Known rows, with every step that occurs:
l-t-h-r-j: [-12  -9 -14  26   3  16  -8  -8   6   8 -22   1   1  10 -13   7   7   6
 -10  -8  -8 -32 -16  -2 -23 -25   3 -13  -6  -9   1   6   6  -5  -1   3
 -15  15  -9  15  20   0  21  -3  -2  10  17   6   9   0   6  27  -5 -30
   6]
m-h-t: [-11 -20  -6   2   1  13 -10  13  25   7  -6   8 -18   7  -1  10  27   1
  -7   3 -20  -6 -23  21 -12  -3   9   7  -2 -10  -7 -10  19  -1   4 -20
  11  16  14 -14  26   4  13  20  21   8 -10  29  25   6 -10   4  -5 -27
  -5]
h-m-l-t-r-g: [-13  -3   4  16 -15 -20   5  11 -17   6 -12  -8 -13  24 -20  16 -11  12
  -7   2 -13 -24  -5 -14  -2  -8  16   9 -12  -9 -10  -9  15   9  -6 -33
  -7   2  -7  15  10  14 -12  -5   2  19  -4  22   3  26   3  27 -26 -22
  -4]
h-m-l-t: [-11  -7  -4   8 -27   3  12 -11 -11  10   3  -2 -22  13 -28  16   9   7
 -12   8 -22  -5 -22  -8 -10 -11  24  10  -4  -3   2   5  11   9   2 -35
  -3   9   4   7  29  21   6  17   1  11 -16  23   4  17  -7  25 -22 -22
   2]
h-r-t: [-15 -19  -9  16  12  -4 -13   3   8  -7 -20   5 -15   9 -11  -4   8  -2
 -12 -11  -7 -20  -3 -12  -3 -19  14   5  -3   0  -4  11   8   4   3  -9
  -5  -1   0  -4  26  13  15   2 -10  17  -9   6   8  -9 -21  17   2 -43
  -2]
t-r-h-m: [  4 -16   1  16  17 -11 -10  25 -12   2  -9   6   1  15 -22  20   5  14
   0   4 -29 -23 -11  -3   5  -8  11   8 -17   2  17  17   8  14  -4 -13
  14   4  13   7  22 -10   2  -7   5  29 -13  17   4  20  -6  16 -29 -12
  -3]
l-t: [-11  -9  -7   5 -11  12   1  -9   1   8 -17  -2 -17  13 -15   5   7  -4
 -18  -2 -13 -16 -25  -6 -10 -10   9  -4   0   3  -3   2   8   8   6 -35
  -2   9  14  -5  41  11  21  15   9   5  -1  15  13   1  -3  19 -19 -20
 -19]
l-m-h-t-r-j: [-23 -13   1   3  -4   2  -5  20  19   9  -7 -14  -2   0  -1  19  23   8
 -10   2 -14 -18 -19  14 -19 -18   0 -18  -6 -13  12  -6  16 -12  -4 -18
  20  27  -3  16 -10   8  10 -10   9  11  -1  18   4  33   3   6  -7 -24
  -7]
m-l: [ -7  -6  -5  12  -6  -8  -7   1  -2   5  -6   4 -35  24 -20  -2  17 -10
 -13  10 -18  -8 -16  10  -1  -8  22   9  -8   6   0  -2  14  12   2 -27
   3   6  15 -14  16  22  18  29   0   1 -21  23  22   2 -17  28  -7 -28
  -3]
t-l-m-h: [ -8  15 -11   1 -15 -10   3   9   8  11  -9  12 -22  -1  -6  10  32   4
  -4   1 -17  -7 -30  19 -15 -12  21 -10 -15  -4   9  10  17  -6  10 -24
  -2  17  22  -6  27  16  10  12  10   9 -15  14  11  13  13  15 -20 -13
 -18]
h-m-l: [ -1 -10  -6  12 -15  -8   5   4  -8   9   5   3 -31  20 -27  10  18   0
  -2  14 -30  -5 -14  -1  -4  -7  28  16  -9   7   7   4  22  15  -2 -27
   0   5  11  -5  19  21   7  20   5  13 -29  23  12  16 -18  25 -16 -21
   7]
l-m-h-t: [-13  -7  -4  -5 -12  18   1  12  25  14  -1  -5  -8  -3   7  19  32   7
 -10   2 -15  -1 -26  19 -22 -13   3  -2  -1 -11   2  -4  21 -18   8 -27
  11  21  14 -11  13   8  10  12  15  10 -14  19  12  18  -3   4  -9 -18
 -11]
l-m: [ -5  -2 -10  -8 -16   6   2   5   2  10  -4  -6 -17  14  -7   6  19  -1
 -16   9 -19  -9 -20   4 -15 -12   6  -5 -11  12  23  11  16  -4   6 -29
   0   6  21 -15  23  14  18   9  -5   7 -18   8   5   7  -5  13 -15 -14
 -19]
t-l: [-11  -4 -14  -4   0 -12  -4   4  -6  13 -17  15 -31  15 -22  -4  17 -13
  -2   5 -27 -18 -26  10  -3 -10  26  -7 -16  10   9   8  14  20  -5 -32
  -5   0  19 -11  35  14  16  24   4  14  -7  11  12   0   1  17 -10 -15
 -18]
m-l-t-h-r: [ -7   2 -11  31   1  11 -10  -7   8   7 -13   4 -14  24 -14  24  18  12
  -1   3 -10 -20  -5   4  -9 -17  23  10  -1 -18 -13   0  -6   0  16 -11
 -13  17  -1   4  20   7   9  11  -9   4   6  20  20  -4  -8  32  -9 -26
  11]
m-h-r: [ -9 -15 -12  21  11  13 -18  10  24   1 -11   9 -19  11  -9   3  20  -1
  -6  -7  -6 -13 -13   3  -5  -6  18   8  -3  -5 -12   7  20  -6  10  -5
  -7  10  10 -22  28  -4  13   7   7   0 -20  17  22  -1 -15  17 -15 -35
  -2]
m-l-t: [-13   0   0   6 -14   3   2  -6  -2   9  -9  -7 -26  21 -17   7  10  -2
 -22   1 -10 -12 -22   5  -3 -10  16   7  -1   2  -8  -8   4  10   6 -34
  -1  13  11  -4  22  20  18  23   4  -4  -8  24  16   6  -6  32 -18 -26
  -7]
l-t-h-r-g: [ -8  -2 -18  18   7   6  -7   4  11   4 -26   6   0  20  -4   7  -2  15
  -5  -8  -9 -35   2  -5 -17 -14   1   0 -10  -9 -13  -1   7  -5   3  -7
 -20  -3  -2  -3  19   1   4  -3  -7  16  14   2   8  -6   7  20  -5 -22
   1]
t-h-r-j: [ -3 -16 -21  22  14   6 -14   6   5   9 -18   9 -11  22 -15  -6  16  -4
  -4   0 -18 -29  -7   5 -11 -21  11  -2 -19  -1   9   5  14   3  -4   6
 -10   7  -4   5  12   1  18   2  -6  12   6   7   9  -7  -7  21   2 -29
  14]
r-j: [ -8 -16 -11  -3  -1   1  -3   2  -6   8 -17   6 -21  20 -19 -16   7 -17
 -25  -1 -23 -19 -27   8 -10 -19   0 -10 -12  14  17  -1  27   9 -11 -14
   2   6  10  -2  22  17  26  13   2   6  -7  10  14   9  -6  20   0 -23
  -6]
l-m-h-r-j: [-17  -4 -13   8  -6  12  -5   7  15   7  -6  -3 -12   1  -4   0  21   3
 -21  -9  -7 -15 -20   4 -18 -27  11  -8  -9  -7   7  17  29 -25   0   3
  -5  22   6  -4  10  10  16  -9   4   2 -10   8   4  17  -2  23  -8 -35
   0]
t-h-m: [  9 -12 -18  19  -7   3  -5   9  -4  15  -4  22  -8  24 -19  10  24   5
   5  17 -31 -12 -15   3 -17  -7  18   2 -11   2  23   5  19  10   4 -15
  -4  -4  11   2  31   1  11  15   0  30 -15  17   8   4  -4   6 -12  -5
   9]
t-r-g: [ -6 -11  -7   2  11 -18 -14  24  -4   1 -21  -2 -14  33 -16  -5 -10  -3
 -11   0 -10 -31  -6  -6   2  -2   5  -1 -15   6  -1  -4  16  14  -6 -21
   0  -9  12 -10  12  10   4  -4  -2  16  -1  13  13   6  -3  20 -11 -23
 -17]
h-m-l-t-r: [-16  -8   5  19  -7 -14   0  -1 -12   9  -5 -10 -11  21 -28  30   5  10
  -4  10 -13 -19 -15 -12   3  -8  29   4  -8 -10  -3   3   5  17   1 -32
  -1  10   2  14  18  14  -3   5  -2  10  -3  25   9  24  -5  25 -36 -24
   0]
t-l-m-h-r: [-17   8 -15  10  -5   0  -6  10  15   8  -8   9 -18   2  -6  12  25  10
   6  -1 -14  -8 -19  14 -11 -19  31  -8 -16 -11   3  24  13 -18   8 -16
 -15  15  13  -9  23   6   4   4  -2   7 -13   7   3   6   6  21 -19 -29
 -12]

Rows:
[-16 -11 -10   5   2  -1  -8  12  17   8 -16  17 -24  -5 -10  12  34  -2
   5   2 -27  -9 -32  27 -10  -8  22   0 -11 -11  -7  -3  17   3   3 -29
   2  16   9  -3  29   7   9  24  19  16  -6  24  18   8   2   1  -6 -17
  -7]
m-h-t-l
[-15 -11  -5  22  12  -2 -13   1  16  -7 -13  13 -11   3 -13   2  20   2
 -10 -14  -2 -16  -7  -2  -9 -17  21   8  -4 -10 -15   4  14  -4  12   3
   1   8   4  -9  27  11   8   0  -2  13 -14  12  15   0 -16  13  -3 -40
   3]
m-h-r-t
[ -7   3 -16   6  -3  -1  -7  18  19  -2  -5   3  -9   6   5   0   8  19
 -16  -9  -4 -12  -4   5 -14 -10   4   9 -12  -8  -6   9  32 -28   9  -8
 -12   3   9 -19   9  13  -1  -8   3   9 -16   2   7  13   5  19  -7 -31
 -11]
l-m-h-r-g
[-23   2 -12   2  -1 -16   1   3   0  -4 -18   3 -12  -3 -13   1  22  12
  -3  -9 -16 -14 -14 -10 -10 -28  28  -2 -11  -5  11  18   2  -8  -1 -19
  -9   7   2   8  14  22   5  -2 -19  28  -2  -7 -14  -3   1  18  -5 -31
 -10]
h-r-t-l-m
[  6 -15   5  19  26 -12 -20  23  -5   0 -18   5  -8  23 -18  12   8   4
 -12   0 -20 -25  -9   6   9  -5   3   1 -15   6   9  11   5  12   0 -11
  13  11  24   0  22  -4  12  -2   4  11  -8  14  10   7  -9  22 -20 -14
 -13]
t-r-h
[-10   8 -12 -11 -13 -16   6   5  -4  11 -14   5 -21   5 -16  11  20   0
  -5   8 -25 -13 -29  10  -9 -14  22 -16 -15   7  17  19  14   0   0 -36
  -9  10  22  -3  26  20  12  14  -3  14 -10   6  -1   5   8  15 -15 -10
 -19]
t-l-m
[ -1  -2 -13  19   7  -7  -8   0  -2   0 -19  15  -6  22 -10   5  26   4
  -6   0 -12 -19 -11   2 -17 -15  10   5  -6   1  10 -10   3  11  14  -5
   5   7  12   5  24  13  15  11  -7  27 -13  13   7 -11  -8   4   8 -17
   5]
r-t-h
[ -7  -5 -13  19  13   1 -13  15  21  -4 -13  10 -21  17  -6  -8   0   4
  -8 -13  -3 -18  -5   4  -9  -4  12  15 -13  -9 -15   0  32 -11   5  -2
  -9  -1   6 -27  19   3   3   1   8   5 -18  13  16   4  -5  22  -5 -36
  -4]
m-h-r-g
[-14   9 -19   7  -6 -14  -1  20  12   2 -13   7 -17   3  -3   0  10  14
  -3 -10 -12 -12 -14  10 -14 -12  19   3 -15  -9  -6  11  26 -22   1 -13
 -21   4   7 -10  13  15  -5  -3   2  12  -8   3   0  11  15  18 -11 -25
 -12]
t-l-m-h-r-g
[-15  -1 -11  27  -4   7  -3  -8   4   6 -15  -6 -13  21 -22   7  16   4
  -8  -4 -11 -23 -10   4 -17 -27  18   2  -2 -13  -9  -2   0  -3  -2  -1
  -9  17 -10  20   4  11  17  -1  -6   2  13  19  10   4  -3  38   2 -33
  17]
m-l-t-h-r-j
[ -8 -11 -14  22   5  19 -14  -5  11   7 -20   2  -2  20 -13  20  11   8
  -4   1 -10 -26 -11  -4 -16 -16   9  -4  -5 -13  -5   8   0   2  12 -13
 -18   7   5   1  31  -7  17   7  -9   9   7  11  14  -9  -1  18 -11 -20
  -1]
l-t-h-r
[-14 -25  -2   0  11 -13 -17  30   6  -1 -25 -10 -12  20  -8   2  -6   4
  -2   1 -18 -29  -7   1   2  -5  -4  -1 -14  -3 -10 -11  14  10 -14 -31
   5  -6   0  -8   4   8   3  -1   6  26   7  13  12   9  -6  10  -2 -26
 -11]
h-t-r-g
[  8  -3 -17  24 -13  -9  -3   6 -13  11   6  14 -18  29 -26  17  32   4
   7  20 -30  -8 -11  11 -11  -4  33  15  -9  -6  14  -2  17  10   5 -15
  -1   5  11   2  13  11   8  19   2  21 -21  25  16   7 -12  16  -9 -14
  26]
t-h-m-l
[ 11  -5  -6  18   0  -7   1  16 -15   2   4  13 -19  11 -25   7  17  11
  -7   5 -32  -3 -12   8   2 -13  20  24 -12   6  16  10  18  -3   0 -13
   6   9  13   3  20  15   4  16   7  18 -33  21   5  16 -12  30 -13 -14
  14]
r-h-m-l
[-13   0   2   2  -2 -10  -6  29  21   4  -9 -11   1   6   4  17  12  15
  -5   1  -9 -18 -11   9 -13  -2  -1  -2  -7 -18  -8 -13  23 -18   2 -20
  10  10   4  -6  -9  11  -6  -9   8  20  -4  16   9  28   4   3  -9 -19
 -15]
l-m-h-t-r-g
[ -8  -2  -4 -13   0  -5   2  23   5   3 -14   4  -8 -12  -7  18  28  12
   0   1 -36  -6 -26  24  -8 -24   1  -3 -12  -5  19   7   1 -13  -7 -32
   6  14  16   9  15  13   6  11  10  31  -3   6 -12  16   5  14  -1  -9
  -9]
r-h-t-l-m
[ -5   5 -13  31  -1  -1  -9   2   6  -1 -20   3 -14  31 -14  11   5  18
  -4  -7  -3 -20   4   5 -14 -13  12  13  -6 -17 -25 -12   3  -9   8  -7
 -19   0  -7   2  10  12   3   5  -9  11   4  13  11   0   2  33   2 -29
  13]
m-l-t-h-r-g
[ -4   6  -9   4 -17  11   1   4  18   9   2  -2 -13   9  -3  12  30   3
 -23   4 -13  -5 -26  14 -14  -7  10   0  -8   2  10   6  24 -12  16 -16
   4  19  22 -13  21  13  15  10   7   1 -27  16  14  12  -2  15 -19 -15
 -13]
l-m-h
[  1  -5 -11  21  -4  -8   5   1 -11   3  -8  19   1  13 -17   9  25  14
   1   4 -26 -20 -11  -1 -20 -15  18   6  -8  -4  18   0  13  14   8  -2
   2   2   8  13  25  13   5   4  -8  40 -15  17   1   0  -8  -2   0 -14
  14]
r-t-h-m
[-16 -29   0   3  14  -5 -20  20  11   6 -19  -6 -13  18 -13  17  11  -2
  -3  15 -20 -23 -14   0   1 -10   9   0  -8  -3  -4  -5   1  18  -7 -34
   9   8   6  -4  12  -6  13  11   4  18   2  16  16  10 -16   7 -11 -24
 -14]
h-t-r
[-17 -19 -12 -10  -2  -2  -8  11   5   8 -25   9 -28   3 -18   4  19  -4
   7   8 -33 -14 -31  18   0 -10  17  -2 -15   0  -1  -1   7  15 -10 -38
  -3   5   4  -4  22  11  13  25  11  20   7  14  13   2  -7   5   0 -19
 -12]
h-t-l
[-21 -13   4   4   1   1  -5  -1  -7   8 -27 -12  -8  17 -19   7  -9  -5
 -20   1 -10 -39 -22  -9  -8 -16   8 -19 -12   1   6   1   6  18 -10 -20
   3  11   1  18  17   8  17  -7  -2   2  14  15  11  19   6  20 -18 -26
 -19]
l-t-r-j
[-11 -19 -12  21  10  13 -14   6  20   2 -11   8 -21   7 -13 -10  14  -3
 -11 -10  -6 -21 -18   8  -8 -16  10  -1 -13  -2  -5   7  24  -7  -5   4
  -5  13  -3  -9  18   2  18   0   8  -3  -6  17  20   6  -9  20  -5 -41
   0]
m-h-r-j
